Each row was made from one walk, in order. Every step used is in the known rows, and no mark comes twice. Write each row's walk.
Known rows
tibom > tagi > mide > febev > pazif > rutem: [ 11 -57   0  23  15 -11  14   4  12 -29 -13 -32  -8  15  38  15  14  -2
   9  21  -2 -12 -13]
motat > febev: [ -4   4   3 -10 -35   2  -3  -3 -11 -12   3  -1   5  -1  23  25   5   4
   2  -1  -6   6  -1]
riki > tagi > mide > febev: [ -4  -5  -3   2   3 -10   5  -7 -15 -22  -4 -10  -7   5  19  -8  52   1
 -13 -11   3  -4 -19]
motat > febev > riki: [-13   5  -2  -7 -71  -1  -7   0 -10 -14   9  19   3  -3   7  11  13   0
   0   6   5   7  -1]
tagi > motat: [ -1  17  -2  -1  21   5  10   0  -7  27 -13   0   2  14   5   0   9   0
 -12  -5   1   1   5]
pazif > tagi > motat > febev: [ -5  13   5   8 -14  14  -6   5 -12  18 -12  -3  16  24  30  24  21   4
  -4  -6  -8   9   5]
riki > tagi > motat > febev > pazif > rutem: [  7  13   4 -35   1  -3  10   2 -10   9 -24  -4  -2  26  55  27 -15   0
 -19  -4  -9   9  13]
mide > febev > tibom > tagi > motat: [ -3 -26   6  28  22   1  36  -7   8  -7 -11 -10  13  -2   5  17  11   9
   0  10   1  -8  -4]
pazif > tagi > tibom: [  0  -6   4  19   2   4 -14   9   4  14 -16   0  18  43  -6  -3 -12   3
  24  -2  -2   5  -4]
riki > febev: [ -2  -2 -11  22 -10  -1   1  -1   8 -13   0   4   3 -20  14   3  -7   6
   0  -2   7   7   0]
tibom > tagi > motat: [  2 -29  -1   8  20  10  34   1  11   7 -14 -11   3  18   5  11   8   0
   5  10  -1  -4   1]
mide > febev: [ -2   0  -4  21  -2  -9  -5  -6  -7 -13   1   1  -4 -10   4  -1   9   4
   3   0   1 -12  -5]
motat > febev > pazif > rutem: [  7  -3   6 -16 -21  -7  -8   4   0  -8  -9  -8  -1   9  45  30 -29   2
   1  10  -8   6   9]
riki > tagi: [ -2   0   0 -18   1  -1   9  -3  -2 -12  -4   4  -3   2   6  -5   4  -2
  -7  -8   0   2  -1]
tagi > motat > febev > tibom: [ -8  22  12 -12 -12   5  17  -6 -12  15  -9  -1  19   3  23  31   8  11
 -18  -6  -2  14   4]
pazif > febev > riki > tagi: [-14   0   0 -42 -33   6   1   5  -8  -8   4  22 -28  -2  -6 -20   3  -1
 -10  -1   1   9   2]
tibom > tagi > mide > febev > pazif: [ 16 -49  -1  29  13  -5  23  -2   7 -32   0 -31  -6  17  35  15  31  -7
   5  20   5 -18 -24]
riki > febev > tibom: [ -7   0  -1  21  -7  -2  10  -5  14 -14   0   3  16 -30  10   9 -12  12
  -7  -2   9  14  -1]
mide > febev > riki: [-11   3  -9  24 -33 -11 -10  -3  -8 -17   8  19  -5 -10 -10 -14  17  -1
   1   7  11  -9  -6]
febev > pazif > rutem: [ 12  -7   2  -5  17  -8  -5   7   9   5 -11  -8  -5  11  23   7 -34  -3
  -1   9  -3   1   9]
mide > febev > pazif > rutem: [  9  -6  -2  16  17 -16 -10   2   2 -10  -9  -4  -9   0  27   6 -24   1
   1  10  -2 -10   3]
tibom > tagi > mide: [  2 -52   2   8  -1   5  26   2  10 -19  -4 -26   0  13   8   8  39  -2
   9  11   1  -1 -19]
motat > tagi: [ -5 -19   1  12 -10   1   7  -4   8 -11  -4  -3   0   3   7 -13  -3   0
   1 -12   1  -4   2]
pazif > tagi: [  0  -8   2  20  -2   7 -11   9   4   4  -1  -2   9  13   3  -1   8   0
   7   0  -4   1   0]

Write each row's walk
[ 15   0  -9  23   7  -3   5   0  14 -11   3  -2   2  -7  37  10 -22  -3
  -5   6  11   2  -1] : riki > febev > pazif
[ -5 -38  14  -1 -36   6  29  -5  12 -34   1 -13  18  -6  19  41  -1  10
  12  15  -5   7  -5] : motat > febev > tibom > tagi
[ 15   3  -3  22  15 -10  -2  -3  -2 -14   5  -4  -5   5  29   6  -8  -5
  -3   8   5 -16  -6] : mide > febev > pazif
[ -6 -12  10  39   2  -2  -8   1  -5  -8  -2 -14  18   3  11   3  49   7
  -7  -3   0   2 -20] : pazif > tagi > mide > febev > tibom
[-14 -20  -7  35 -42 -10  -2  -6  -5 -26   2   1  -6   2   5 -31  53  -1
  -5 -10  15  -9 -17] : motat > tagi > mide > febev > riki
[ 16 -21   4  -1  -3   9  35   0   6  -6  -8 -19   5  30  47  43  -2  -5
   3  17  -2  -3   1] : tibom > tagi > motat > febev > pazif
[ -3  -5   1 -19   3  -1  10  -2  -9  -9  -6 -12  -4  14  15  -7  44  -3
 -17 -10   2   5 -15] : riki > tagi > mide
[ -5  20   2 -11 -14   6   7  -3 -17  16  -9  -1   9  12  25  24  14   5
 -11  -7  -4   8   5] : tagi > motat > febev
[-11   5  -3 -17 -27  -7   1   0  -3  -4 -14  22   2  34 -16 -20  -9  -3
  10  -5  12   5  -5] : febev > riki > tagi > tibom
[  9 -32   5  -6  -1   3  25   6   9  -1 -22 -19   1  26  48  42 -20   1
   6  18  -9   3  10] : tibom > tagi > motat > febev > pazif > rutem
[-15  -8   0 -44 -32   6   2   5 -15  -5   1   6 -28   8   5 -23  41  -3
 -19  -5   5  13 -11] : pazif > febev > riki > tagi > mide
[ -8 -45  15  -3 -32   6  29  -4   4 -31  -1 -28  18   3  28  41  38   8
   3  11  -3  11 -18] : motat > febev > tibom > tagi > mide
[ -1 -25   3  -1 -18  11  30  -1   0  -5 -11 -14   8  16  27  36  14   4
   7   9  -6   2   1] : tibom > tagi > motat > febev
[-10  23  13 -30 -10   4  24  -9 -13   5 -13   2  17   8  28  26  12   9
 -26 -14  -3  16   4] : riki > tagi > motat > febev > tibom
[ 15  -8  -7  43   3   4  -8   8  18  -8   2  -2  11   4  40   9 -16  -4
   2   6   6   4  -2] : riki > febev > pazif > tagi
[  6 -11  -1  -4  19 -18   0   0  -7 -18 -16 -17 -12  14  41  -1  18  -3
 -15  -1   0  -4 -10] : riki > tagi > mide > febev > pazif > rutem
[-16   9  -1 -27 -66  -5   1  -2 -12 -16 -11  20   8  34   1   5  -3   1
  11  -5   7  11  -5] : motat > febev > riki > tagi > tibom
[-14   5  -8   4 -27 -15  -3  -5  -9 -18 -12  23   0  25 -12 -21   0   1
  11  -4  13  -4 -10] : mide > febev > riki > tagi > tibom
[ -7  -1  15 -27   2   8   5   1  -1   4   1  -1 -11 -15   2   6 -17  10
 -10   1  -6  12   3] : pazif > febev > tibom
[ -4 -43   7  30   1  -4  26  -7  14 -35   1  -9   8 -17   2  17   2   9
  11  15   1  -9 -10] : mide > febev > tibom > tagi
[ -5 -52   2  29  -8   3  33  -3  24 -33  -3 -22  17 -18  21  18  26  10
   1   9   8  12 -19] : riki > febev > tibom > tagi > mide
[-12  22  -4  -9 -47   4   1   0 -16  13  -4  18   5  13  11  11  22   1
 -10   0   6   8   4] : tagi > motat > febev > riki
[ -6  -3   8  20   4  -9   4  -7  -9 -13   0 -14   9  -8  11   4  42   8
 -13  -4   5  -1 -19] : tagi > mide > febev > tibom
[  0 -42  11   8   0   4  32  -2  22 -20  -1 -10  13  -7  -2  19  -7   5
  11  15   0   2  -6] : febev > tibom > tagi
[  0 -50  -3  29   0  -3  20  -3   3 -32  -3 -25  -3   3  13   7  49   2
  10  11   2 -13 -22] : tibom > tagi > mide > febev
[  9  -9  -9  16   7  -9  -5   6  16  -8 -10  -3  -2 -10  38   9 -40   3
   0   8   4   7   8] : riki > febev > pazif > rutem
[ -2 -50  13   6   2   4  34  -1  16 -21  -4 -26  13   4   5  16  32   4
   1  12   2   6 -18] : febev > tibom > tagi > mide
[ -3  -6  -4  19   2  -8  -2  -5 -14 -11  -1 -14  -3   1  13  -3  49   2
  -7  -3   4  -7 -18] : tagi > mide > febev
[ 16  -2   6  20  20   2 -10  10   9  14 -14  -6  17  56  16   6 -30  -6
  19   6   3  -1  -5] : febev > pazif > tagi > tibom
[-13  16  -1 -44 -11  10  11   4 -15  20  -9  22 -27  11  -2 -20  10  -2
 -22  -7   3  11   8] : pazif > febev > riki > tagi > motat
[ -9   6  13 -12 -34   1   5  -6  -5 -14   2  -2  17 -10  19  31  -1  10
  -5  -1  -4  12  -2] : motat > febev > tibom
[ 12 -20   0  34   7 -10   7  -6   0 -24  -1 -23  -6  17  42  -9  28  -6
  -9  -7   8 -16 -18] : motat > tagi > mide > febev > pazif
[-10  -4  -5 -16 -32  -4   6   0  -9 -11   0   7  -6  14   0 -22  52  -7
 -16  -5  13   7 -15] : febev > riki > tagi > mide
